Known rows, with every step that occurs
a/w/v/g: -17.9, -20.8, 9.4, 16.1, -0.9, -35.0, -3.0, 4.3, -4.0, -57.3, -37.8, -32.3, 10.0, 19.9, -35.6, 7.7, -33.3, 16.5, 17.4, 18.7, 5.2, 3.5, 16.3
u/a/k/v: -4.8, -5.1, 11.4, -0.6, 23.5, -12.8, -14.5, 11.9, 12.5, 5.9, -19.9, -13.7, 12.1, 9.7, 2.2, 20.2, -14.5, 3.1, -2.4, 25.3, 8.7, -3.2, 32.2
g/a/w: -3.2, -28.1, 1.5, -13.2, 16.0, -17.3, 5.0, 5.0, 2.2, -41.3, -28.7, 16.6, 17.1, 24.0, 5.9, 16.1, -20.2, 11.1, -7.0, 15.3, 20.1, 5.2, 18.7
g/v: -11.9, -2.1, 6.5, -15.6, 12.4, 5.9, -3.4, 5.0, 0.3, -27.0, -8.3, 14.4, 9.5, -9.3, 6.5, 14.8, -17.1, -9.2, -7.6, 4.6, 2.5, 5.8, 8.2
n/k/v: -6.3, 14.0, 1.2, -30.1, 14.0, 1.5, -23.7, -8.9, 15.7, -12.4, -18.2, -3.1, 11.6, 16.9, 20.2, -1.3, -16.3, 9.2, -6.0, 6.9, -19.6, -11.5, 23.3
k/a/w: 0.1, -20.2, -1.5, -17.5, 7.1, -36.4, -12.0, 7.7, 8.0, -18.0, -32.7, -1.6, 27.4, 11.1, 6.5, 8.9, -30.6, 14.1, -1.4, 32.2, 8.0, -0.1, 24.1
v/w/a: -5.3, -17.1, 15.5, -3.5, 22.2, -13.5, -10.2, -2.2, 8.5, -38.7, -32.5, 0.9, 24.6, 15.5, -4.4, 11.5, -30.3, -0.3, -15.3, 16.9, 7.6, 9.9, 12.1
a/k/v/w: -9.5, -15.0, 10.2, 1.5, 13.7, -28.0, -30.5, 21.4, 11.8, -38.8, -33.4, -6.6, 36.1, 3.0, -1.8, 25.7, -17.7, 10.8, -8.6, 13.3, 16.9, -5.1, 38.8
w/v/g/a/k: -5.6, -22.2, 25.4, 12.1, 17.4, -30.5, 9.9, 6.1, -7.8, -67.8, -23.3, -32.6, 2.8, 34.6, -14.0, 17.4, -25.2, -0.1, 20.8, -14.0, 11.3, -4.0, 5.4
k/v/g/a: -5.9, 3.1, -0.4, -27.0, 20.3, -1.9, -15.0, 20.9, 15.6, -41.7, -22.4, -16.9, 20.2, 22.3, 18.3, 13.1, -25.1, -3.3, 9.6, -6.6, 12.8, -13.8, 7.4
g/v/w: -26.0, -14.7, 5.5, -1.8, 14.3, -4.7, -13.9, 26.4, 6.4, -47.3, -20.5, 20.5, 23.8, -1.4, 4.4, 24.5, -16.8, -3.7, -8.5, 3.5, 15.9, 2.2, 11.4
k/v/w/a/u: -20.5, -12.1, 20.4, -4.9, 11.7, -35.2, -26.7, 7.1, 15.0, -26.7, -44.5, -10.5, 38.9, 13.9, -11.8, 8.0, -36.6, 14.4, -11.6, 18.5, 10.3, -1.1, 23.2
v/g: -1.1, -0.1, -1.7, 6.5, 16.5, -5.2, -19.5, 0.4, 4.6, -47.3, -18.5, -17.3, 2.9, -2.7, -8.0, 17.0, -23.1, 3.0, 5.6, 7.7, 5.3, 7.7, 6.3
v/u/a/k: -2.7, -19.8, 18.1, 32.1, 32.9, -17.8, -9.5, 12.5, -3.6, -23.0, -33.4, 2.3, -7.5, 17.3, -9.7, 29.8, -17.3, 2.3, -1.4, 15.6, 24.3, 12.9, 21.0
a/k/v/g: -3.9, -1.1, 5.8, 5.8, 9.7, -23.6, -24.3, 7.5, 11.0, -42.5, -23.1, -29.6, 19.8, 2.9, -6.4, 18.6, -19.8, 3.4, 7.3, 4.6, 6.0, -9.1, 28.5
w/v/g/a: -9.5, -7.2, 16.0, -6.6, 16.5, -8.2, 3.4, 9.5, -2.6, -61.2, -23.0, -26.3, 3.7, 29.2, -4.6, 9.9, -30.2, -4.0, 19.6, -10.9, 7.4, -0.1, -6.4
g/a: 7.9, -6.3, 6.4, -20.5, 25.9, 3.6, -2.8, 3.4, 0.2, -33.5, -14.1, 9.0, 7.4, 14.0, 16.6, 15.2, -18.9, -1.7, -9.2, 1.0, 12.1, 7.5, 6.4
u/a/k/v/g: -14.3, -9.1, 6.4, 14.0, 19.8, -18.9, -16.7, 18.2, 17.9, -19.9, -23.8, -27.9, 7.1, 14.9, -3.0, 25.1, -19.0, 3.7, 12.2, 15.5, 9.4, -9.5, 24.1
u/a: -2.2, -3.5, 3.9, 1.4, 28.6, 6.4, -10.0, 3.0, 7.8, 1.3, -14.5, 3.7, -3.5, 4.3, 2.6, 18.4, -18.4, 3.5, -4.7, 28.2, 8.5, 15.0, 11.7
n/k: 0.5, 4.5, 0.4, -6.7, 18.5, -1.2, -12.9, -19.7, 7.6, -28.3, -13.1, 6.4, -3.5, 10.6, 12.9, 5.2, -13.5, 6.6, -8.4, 6.3, -18.3, 1.3, 14.7

Rows
1.0, -12.1, 18.7, -8.7, 25.5, -18.4, -15.7, 22.8, -2.1, -42.0, -36.7, -2.1, 20.1, 31.9, 11.9, 18.5, -20.8, -2.0, -0.6, -11.1, 27.4, -6.5, 23.9
g/a/k/v/u
-8.2, -29.9, -4.5, 2.1, 13.3, -25.1, 5.0, 14.6, 4.8, -63.5, -33.7, 0.4, 13.8, 29.2, -0.3, 19.3, -24.8, 9.3, 7.8, 5.2, 20.3, -1.9, 12.7
v/g/a/w
5.7, -6.8, 12.4, -20.5, 20.7, -11.9, -8.8, 11.3, 6.8, -27.1, -18.9, -5.6, 23.0, 20.6, 15.7, 15.9, -15.2, -1.3, -5.5, -0.4, 15.1, -10.8, 27.8
g/a/k/v
-15.2, -11.6, 8.3, 13.9, 15.3, -25.1, -8.4, 6.9, 0.7, -62.3, -26.5, -6.8, 4.2, 12.3, -6.0, 21.7, -26.7, 7.8, 4.6, -9.0, 21.0, 4.6, 2.5
v/g/a/u
11.5, -19.5, 24.2, 1.6, 17.2, -25.0, 4.9, -23.1, -0.1, -25.3, -22.0, -12.7, 10.0, 11.0, -7.3, 9.4, -23.8, -2.0, -11.8, 16.3, -0.1, 9.0, 18.7
w/a/k
-10.9, -30.9, 20.2, 1.5, 15.1, -30.9, 7.4, 15.9, -16.2, -56.8, -49.2, -4.9, 12.1, 46.6, -18.0, 7.1, -34.3, 9.8, 9.1, 6.7, 24.8, 6.4, 12.0
g/a/w/v/u
-17.1, -22.4, 8.1, -2.4, -2.7, -48.8, -6.0, 15.4, 1.6, -42.5, -42.9, -39.5, 20.8, 26.6, -14.2, 5.4, -43.4, 12.6, 25.5, 20.5, 2.4, -5.5, 11.6
k/a/w/v/g
-12.1, 4.0, -1.4, -28.6, 20.5, -5.1, -10.6, 9.2, 20.0, -50.1, -19.8, -7.1, 7.2, 44.0, 29.9, 2.3, -18.7, 3.9, 11.2, -18.7, -9.9, -24.3, 6.9
n/k/v/g/a
-12.5, -6.4, 24.6, 14.4, 28.7, -5.2, -10.2, 15.3, -9.6, -18.5, -34.0, -17.4, -9.6, 27.7, -19.8, 12.7, -31.9, 2.2, 12.8, 17.7, 13.9, 14.0, 5.4
w/v/u/a
-14.8, -28.7, 3.6, 22.0, 23.7, -20.5, -7.5, 16.2, -1.6, -22.0, -44.7, 10.6, 1.5, 26.1, -17.3, 21.8, -25.3, 14.4, -1.5, 31.9, 25.3, 14.4, 23.9
v/u/a/w
-14.3, -6.4, 11.4, -24.2, 17.6, -18.4, -18.0, -1.4, 24.0, -29.8, -36.3, -2.4, 31.1, 41.3, 17.5, -2.7, -28.9, 5.7, -7.4, 8.3, -15.7, -13.0, 19.0
n/k/v/w/a
-22.1, -16.2, 2.4, 0.6, 20.4, -18.4, -21.5, 29.7, 9.0, -6.6, -48.7, 2.3, 16.1, 28.8, -8.7, 14.1, -27.6, 14.8, 1.0, 33.1, 24.9, -1.9, 31.1
k/v/u/a/w
-35.9, -27.3, 24.6, 6.4, 9.0, -29.9, -2.7, 6.7, 2.5, -48.2, -36.2, 15.2, 28.5, 13.2, -13.0, 15.2, -31.5, 2.5, -10.6, 5.3, 14.6, 5.3, 5.9
g/v/w/a/u
-9.0, -17.3, 13.3, 2.5, 0.6, -26.1, -0.6, -6.0, -8.6, -30.5, -32.4, -16.3, 13.9, 11.3, -24.9, 4.5, -29.2, 16.2, 4.4, 28.9, 3.2, 9.3, 23.6
a/w/v
-1.2, -2.0, 16.0, 2.2, 16.5, -20.6, -29.2, 12.6, -1.2, -31.9, -37.2, -12.1, 17.5, 8.6, -7.5, 19.2, -21.6, 6.1, -3.2, 4.7, 18.0, 0.3, 35.6
a/k/v/u
-3.2, -2.8, 9.7, -3.1, 6.5, -34.1, -24.9, 2.7, 2.0, -13.7, -27.4, -10.4, 17.8, -4.1, 0.6, 13.5, -33.6, 14.5, -6.0, 16.6, 8.6, 5.0, 13.5
k/a/u
-10.0, 1.5, 12.8, 7.6, 8.6, -11.7, -10.2, -2.5, -3.9, -50.1, -23.7, -35.3, 3.2, 8.1, -22.4, 7.3, -31.5, 3.4, 17.2, 4.3, -2.7, 7.3, 2.4
w/v/g
-8.2, -20.5, 13.0, -17.3, -0.5, -40.3, -6.9, 8.3, -1.4, -21.3, -35.3, -23.0, 25.3, 25.7, -8.5, 1.1, -41.0, 13.0, 10.2, 30.5, 1.8, -0.8, 16.9
k/a/w/v
6.1, -8.0, 23.1, -20.9, 14.4, -21.6, -5.8, -10.3, 8.9, -10.9, -24.9, -24.2, 27.2, 16.5, -0.5, 3.4, -26.1, 0.0, -8.5, 14.8, -2.8, -3.5, 28.0
w/a/k/v
-4.5, -10.5, 22.2, 1.6, 11.2, -24.8, -7.0, -21.3, -2.4, -20.9, -30.2, -12.4, 11.5, 6.3, -16.0, 2.7, -32.4, 10.1, -12.5, 17.8, 4.8, 16.2, 11.4
w/a/u
-9.9, -20.5, 32.9, 34.9, 25.6, -25.0, -2.6, 14.2, -13.1, -27.0, -36.8, -23.3, -7.3, 28.4, -26.1, 20.2, -26.7, 4.7, 12.9, 12.8, 18.3, 12.6, 16.4
w/v/u/a/k
-15.1, 12.6, -5.4, -16.8, 12.0, -9.6, -26.8, -1.1, 22.2, -40.4, -22.4, -20.7, 8.7, 21.9, 12.3, 2.4, -19.6, 7.3, 10.2, -3.9, -19.0, -17.8, 16.9
n/k/v/g
-10.8, -6.1, 13.7, -27.2, 16.6, -16.9, -23.3, 9.8, 16.7, -22.4, -33.9, -10.1, 41.4, 24.7, 3.9, 7.3, -34.3, 0.9, -11.2, 18.2, 3.8, -2.8, 19.4
k/v/w/a
-27.0, -10.8, 19.4, -7.0, 10.4, -38.5, -22.2, -6.7, 20.9, -35.0, -45.5, -5.1, 29.6, 34.6, -0.1, -0.2, -31.6, 18.5, -8.6, 8.2, -6.6, -10.8, 22.0
n/k/v/w/a/u
1.3, -8.3, 26.5, -8.0, 19.0, -27.2, -14.3, 0.0, -0.5, -27.8, -42.3, -20.6, 22.6, 26.3, -8.6, 4.2, -31.3, -1.5, -3.9, 8.5, 8.4, -1.7, 25.8
w/a/k/v/u
2.3, -21.8, 10.7, 12.6, 23.8, -23.7, 3.7, 9.6, 3.1, -67.5, -21.2, -8.8, 5.3, 20.7, 1.3, 26.0, -16.6, -3.3, 9.3, -9.4, 15.4, -1.2, 10.1
v/g/a/k
-16.4, -23.1, 19.5, 15.6, 15.3, -37.5, -17.2, -4.0, 4.8, -40.4, -43.6, -0.4, 23.9, 13.0, -19.3, 11.8, -34.6, 13.2, -15.1, 17.2, 14.1, 13.1, 14.0
v/w/a/u
